Each row comes from the steps of one walk. Every step used is in the known rows, and no mark comes twice. Write the walk behind each row, first mark first.
Known rows
kezunu > zopi > fesuf > musar > fiza: [ 0.20  1.96 -3.69  0.52 -0.21 -3.51  1.89  1.26 -1.85  1.54 -1.55 -3.60
 -0.42 -5.44 -2.52 -1.62 -0.06 -3.11 -4.04  1.90  3.42  2.08 -0.70  0.46]
musar > fesuf: [ 2.31 -1.09 -4.04 -0.01 -5.84 -2.32  3.27  4.13 -3.68  2.95 -2.03  0.79
 -1.60 -1.60 -2.05 -3.69  3.39 -4.06  4.33 -0.93 -0.48  4.06 -2.16 -2.90]
momel > fiza: [-0.94 -0.21 -2.25  1.23 -4.09 -2.57 -0.41  5.33 -0.63  0.71 -0.40 -1.69
 -1.67 -0.75  3.55 -2.95  2.05 -3.08  0.38  2.73 -0.64  3.39 -0.60  0.49]
fesuf > musar > fiza > guku > kezunu > zopi: [-0.99  4.76 -2.95  2.40 -0.94 -0.01 -1.26  3.53 -0.15  0.77 -1.82 -3.68
 -2.82 -3.99 -5.27 -0.09 -6.16 -1.93 -0.62 -2.87  0.86 -0.15  1.22  0.26]
rufel > guku > kezunu > zopi > menul: [ 2.85  4.87 -6.32  1.69  0.28  0.07  2.80  1.80  0.28  3.21 -1.64  3.75
 -4.07 -1.08 -0.43 -2.07 -4.56  0.06 -0.09 -3.66  1.79  1.74 -5.12 -3.19]
fiza > guku: [-2.41  0.92 -1.37  2.73 -6.23 -0.91  1.57  4.93 -0.63  0.27 -1.74  1.33
  2.12  1.06 -3.90 -1.38 -0.07 -4.68  2.01 -1.38 -3.42  4.99  3.48 -0.81]
rufel > guku > fiza > momel: [-0.61  1.56 -1.92  5.37 -4.44 -1.21 -1.28  1.05 -0.30  1.86 -3.68 -0.92
  4.63 -0.85  1.26 -2.62  1.92 -2.60 -1.96 -2.51  0.95  0.88 -0.29 -5.54]
fesuf > musar > menul: [ 0.71  2.67  0.15  2.97  3.23  0.74  3.59  2.18 -3.05  0.94 -4.04  4.71
 -0.32  3.48 -2.02  0.40  0.21 -1.23 -0.71  2.91  0.19  3.49 -2.03 -1.12]
kezunu > guku > fiza > momel: [-3.14 -0.26 -3.62  6.47 -5.39 -0.73 -2.79  3.17 -2.10  1.56 -4.59 -2.56
  5.18 -2.72  1.25 -1.78  2.71 -3.89 -1.57 -1.28  1.69  1.75 -0.57 -2.88]
musar > menul: [ 0.44  0.83 -1.17  2.01  0.78  1.32  3.78  1.67 -4.14  1.45 -3.78  5.49
  0.01  3.03  1.20  0.54  3.73 -1.36  1.35  1.01  0.17  4.51 -3.84 -2.42]
rufel > zopi > kezunu: [-1.58 -0.66 -0.01 -2.48 -0.18 -3.51  4.05  4.46 -2.09  0.48 -4.39  0.73
 -6.55 -3.03 -2.48  0.55 -2.06 -2.73  0.13 -1.83  0.01 -1.30 -3.03 -2.16]
rufel > guku > kezunu > zopi: [-0.25  1.64 -4.42  2.63 -2.97 -0.47  0.65  3.05  0.21  1.89 -2.26  2.24
 -3.38 -1.98 -3.18 -3.14 -2.80 -2.24 -0.39 -4.32  0.25  0.15 -3.36 -4.14]
fiza > guku > kezunu: [-0.77  0.85 -1.42  2.41 -3.25  0.17 -1.00  6.02  0.86 -1.00 -2.93 -1.09
 -2.00 -0.09 -3.13  0.14 -3.84 -3.21  3.69 -2.68 -2.57  2.08  2.93 -0.53]
musar > fiza > guku > kezunu > zopi: [-0.73  2.64 -4.22  1.76 -3.02  0.47 -0.85  2.99 -1.29  0.78 -1.76 -3.37
 -2.73 -4.50 -2.73 -0.10 -3.35 -2.04  1.00 -4.04  0.79  0.45  0.02 -0.86]
momel > fiza > musar: [-0.58 -1.20 -1.85  1.16 -1.63 -1.22 -2.61  3.58  2.17 -0.57  0.60 -0.26
  0.92  0.68  0.11  0.69  2.00 -1.85  0.41  4.68 -1.56  5.11 -1.22  4.41]
zopi > kezunu > guku > fiza: [-3.01 -1.25 -1.94  0.62 -1.18 -1.24 -1.31  7.28 -1.14  2.73 -2.36 -2.10
  0.03 -5.96  0.12 -1.30  2.41 -4.05 -2.28 -0.18  2.21 -0.75 -2.06 -1.47]
rufel > guku > kezunu: [ 2.62  2.29 -2.62  2.55 -2.12 -1.69 -0.14  4.30  0.47  0.27 -2.31  2.75
 -1.68 -0.88 -2.18 -2.50 -2.72 -2.43  0.71 -2.98 -1.61  1.04 -0.90 -4.32]
fiza > musar: [ 0.38 -0.90 -1.00  1.79 -1.67 -1.03  0.03  3.48  1.16 -1.49 -1.47  4.63
  1.31  2.95 -3.89  0.06  2.14 -1.85 -0.22  3.02 -2.47  6.88 -1.49  2.30]
momel > fiza > guku > kezunu > zopi > fesuf > musar: [-4.34 -0.75 -3.49  2.66 -0.43  0.25 -2.26  2.97  1.92  1.17 -1.19 -7.35
 -1.50 -4.52 -4.79  1.61 -4.33 -4.46  0.92  0.56  2.74 -2.00  2.59  3.17]
guku > kezunu > zopi > menul: [ 2.07  3.19 -5.36  1.70  0.95  0.61  3.29  2.74 -0.34  1.77 -2.87  2.07
 -6.21 -0.05  0.44 -1.75 -3.52  1.37  1.19 -1.87  2.08  2.34 -5.44 -1.04]
zopi > kezunu > guku > fiza > musar > fesuf: [-0.05 -3.61 -4.20 -1.17 -0.85 -0.77 -1.76  5.10 -0.89  4.33 -1.28 -2.93
  0.96 -6.14 -4.03  1.20  3.97 -4.56  2.47  0.52  2.23  0.00 -3.28  1.15]
fesuf > musar: [ 0.39  2.57  0.06  2.56 -0.83 -3.29  2.14  5.55 -0.26 -0.20 -2.68  2.79
 -1.43  1.58 -3.95 -3.55 -2.10 -2.57 -2.40  3.04 -1.75  4.49  1.03 -0.63]
rufel > guku > kezunu > zopi > fiza > momel: [ 2.05  3.42 -1.99  5.37 -2.47 -0.35 -0.76  1.01  1.04 -1.17 -3.26  0.58
  0.43 -1.26  0.97 -0.26 -2.57 -1.11 -0.47 -2.98  2.89 -3.97 -2.27 -4.73]
zopi > kezunu > guku > fiza > momel: [-3.77 -0.31 -3.18  4.45 -3.09 -0.34 -1.94  4.79 -1.07  1.41 -5.15 -3.69
  3.35 -4.65  1.28 -0.66  2.17 -4.11 -1.62 -1.65  2.93 -2.61  0.53 -1.70]

Which walk is each row?
[-3.78  0.21 -3.68  2.27 -3.86  1.54 -2.19  4.36  0.87  1.47 -1.01 -4.70
 -3.70 -3.25 -1.47 -0.06 -3.40 -2.92  2.48 -3.00  0.65 -0.97 -0.05  0.79]
momel > fiza > guku > kezunu > zopi
[-1.23 -0.02 -3.60  2.18 -2.14  0.19  0.93  4.25 -1.01  0.50 -3.69  0.44
 -5.46 -1.46 -1.88 -2.23 -1.95 -1.09  0.92 -2.50  0.77  0.89 -3.59 -1.56]
guku > kezunu > zopi
[-1.83 -1.35 -5.66  0.95 -2.63  0.00 -0.49  1.29 -1.16  0.75 -2.11 -6.57
 -1.08 -6.90 -2.98  1.25 -0.59 -3.78  1.59 -3.36  3.21 -0.22  0.60  0.31]
musar > fiza > guku > kezunu > zopi > fesuf
[-2.49 -2.21 -1.58  0.90  0.76 -0.63 -3.16  5.99  1.68  1.58 -1.46 -0.74
  1.78 -3.60 -2.95  1.72  2.45 -3.02 -2.30  2.02  0.93  1.43 -2.45  2.33]
zopi > kezunu > guku > fiza > musar
[ 2.53  1.71 -0.55  1.35  1.46 -0.37 -2.03  2.27  3.72 -0.97  0.35  2.98
 -0.46 -0.52 -3.34  2.16 -2.25 -0.22 -0.87  0.25  1.14  0.04 -5.29 -0.63]
rufel > guku > kezunu > zopi > fiza > musar
[-1.27  0.17 -1.04  4.67 -3.55 -0.68 -0.71  2.53 -0.89  0.48 -5.56 -2.77
  2.24 -0.11  2.60 -2.00  3.05 -1.42 -0.49 -0.56  1.57  2.19 -0.44 -2.92]
guku > fiza > momel
[ 1.50  3.49 -2.42  1.48 -2.07 -0.98 -2.17  4.84 -0.45 -1.27 -2.34 -3.92
 -1.24 -3.69 -1.35  0.52 -3.79 -2.08  2.29 -2.67 -1.28  1.78  2.92 -0.11]
musar > fiza > guku > kezunu
[ 3.94 -1.33 -3.04 -1.01  0.10  0.16 -0.81  3.04  0.54  0.64 -0.78 -1.22
 -3.26 -2.55 -3.63  1.71  0.29 -0.77  4.70  0.25  2.66 -0.57 -6.10  0.09]
guku > kezunu > zopi > fiza > musar > fesuf
[ 2.16  0.99 -0.26  1.18 -0.14 -1.27  0.42  4.65  0.53 -1.27 -2.01  0.55
 -4.88 -1.61  1.18 -0.80 -1.48  0.20  0.09 -0.20  2.51 -1.90 -5.34 -2.24]
guku > kezunu > zopi > fiza
[ 1.57  0.91  2.37 -0.01 -1.47 -4.66  2.23  2.96 -1.99 -0.63 -2.22  1.23
 -4.10 -1.55 -0.18  0.31 -1.29 -0.84 -0.13  0.55  0.96  1.49 -6.59 -4.22]
rufel > zopi > fiza
[-0.08 -3.48 -4.95  1.44 -3.37 -0.77 -2.88  3.77 -1.90  4.22 -0.28 -2.11
  2.74 -4.35 -4.64  0.18  4.76 -4.69  2.63  0.78  1.32  4.23 -4.01  0.02]
kezunu > guku > fiza > musar > fesuf
[-2.82  0.81 -3.11  2.83 -4.05  1.48 -0.17  3.91 -0.07  0.83 -2.63 -0.81
 -2.89 -1.36 -4.57 -0.42 -3.29 -2.63  2.43 -4.59 -0.29  0.39 -0.05 -1.25]
fiza > guku > kezunu > zopi
[ 3.08  5.35 -1.43  1.10  0.19 -4.08  1.01  4.02 -2.11 -0.01 -1.84 -0.70
 -0.65 -2.50 -1.02 -3.22 -1.72 -1.83 -3.98  2.89 -0.36  4.31  0.94 -0.28]
fesuf > musar > fiza
[ 0.97  1.78 -2.02 -0.30  0.50 -5.31  1.21  0.39 -3.40  1.03 -2.65 -4.75
 -1.43 -6.22 -3.61  0.66 -2.18 -3.30 -2.85  1.87  2.27  2.97 -1.57 -0.82]
rufel > zopi > fesuf > musar > fiza
[-0.23 -1.67  0.62  0.97  0.64 -0.50 -2.14  3.69  1.41  0.07 -1.94  0.20
  1.11  0.83 -1.91  0.54  3.34 -0.26 -1.10  2.94 -0.34  5.63 -3.69  1.47]
guku > fiza > musar
[-1.92  2.17 -3.91  1.86 -2.47 -1.54  0.73  1.27 -1.40  1.47 -0.62 -4.90
  2.06 -5.14 -5.57  0.01 -1.93 -4.81 -1.68 -0.72  1.70  1.86  3.69  1.04]
kezunu > zopi > fesuf > musar > fiza > guku
[-3.30 -0.46 -2.78  3.06 -0.70  0.17  0.35  2.55  1.23  0.53 -3.00 -3.85
 -0.92 -2.71 -7.73  0.71 -4.17 -4.38  0.56 -1.08  1.49 -0.19  2.51  1.27]
fiza > guku > kezunu > zopi > fesuf > musar
[-2.24 -1.23 -1.60  0.87  5.08  3.39 -1.30  2.92 -0.97  2.24 -2.47  1.54
  2.35 -1.64 -1.08  5.47  4.12 -1.58 -0.64  2.01  2.94  0.19 -4.87  1.58]
zopi > kezunu > guku > fiza > musar > menul
[ 1.86  1.88  0.92  1.70 -1.26 -0.18 -1.53  6.40  1.92 -2.57 -2.16 -1.44
 -1.64 -0.68 -0.86  1.38 -3.97 -1.39  3.67 -0.98 -0.78 -0.45  1.18 -0.90]
zopi > fiza > guku > kezunu
[ 1.21 -2.59 -4.28 -0.54 -3.19 -0.99 -1.44  2.95 -0.46  2.45  1.37 -2.44
  0.16 -1.79 -1.61 -0.21  3.34 -3.38  5.12  3.02 -0.26  3.52 -2.55  2.64]
momel > fiza > musar > fesuf
[ 4.53 -1.27 -1.26 -0.90 -1.51 -1.95  0.68  3.27 -0.42  0.35  0.13  1.31
  0.66 -0.53 -2.32  0.92  3.08 -2.21  4.01  2.94  0.68  3.08 -4.05  0.16]
zopi > fiza > musar > fesuf
[-2.41 -4.01 -1.92 -0.12 -3.00 -4.15  2.95  0.13 -3.36  0.92 -3.53 -1.20
 -1.80 -3.45 -3.43  0.54  1.11 -4.10  1.07 -1.06  1.29  3.35 -3.93 -2.36]
rufel > zopi > fesuf
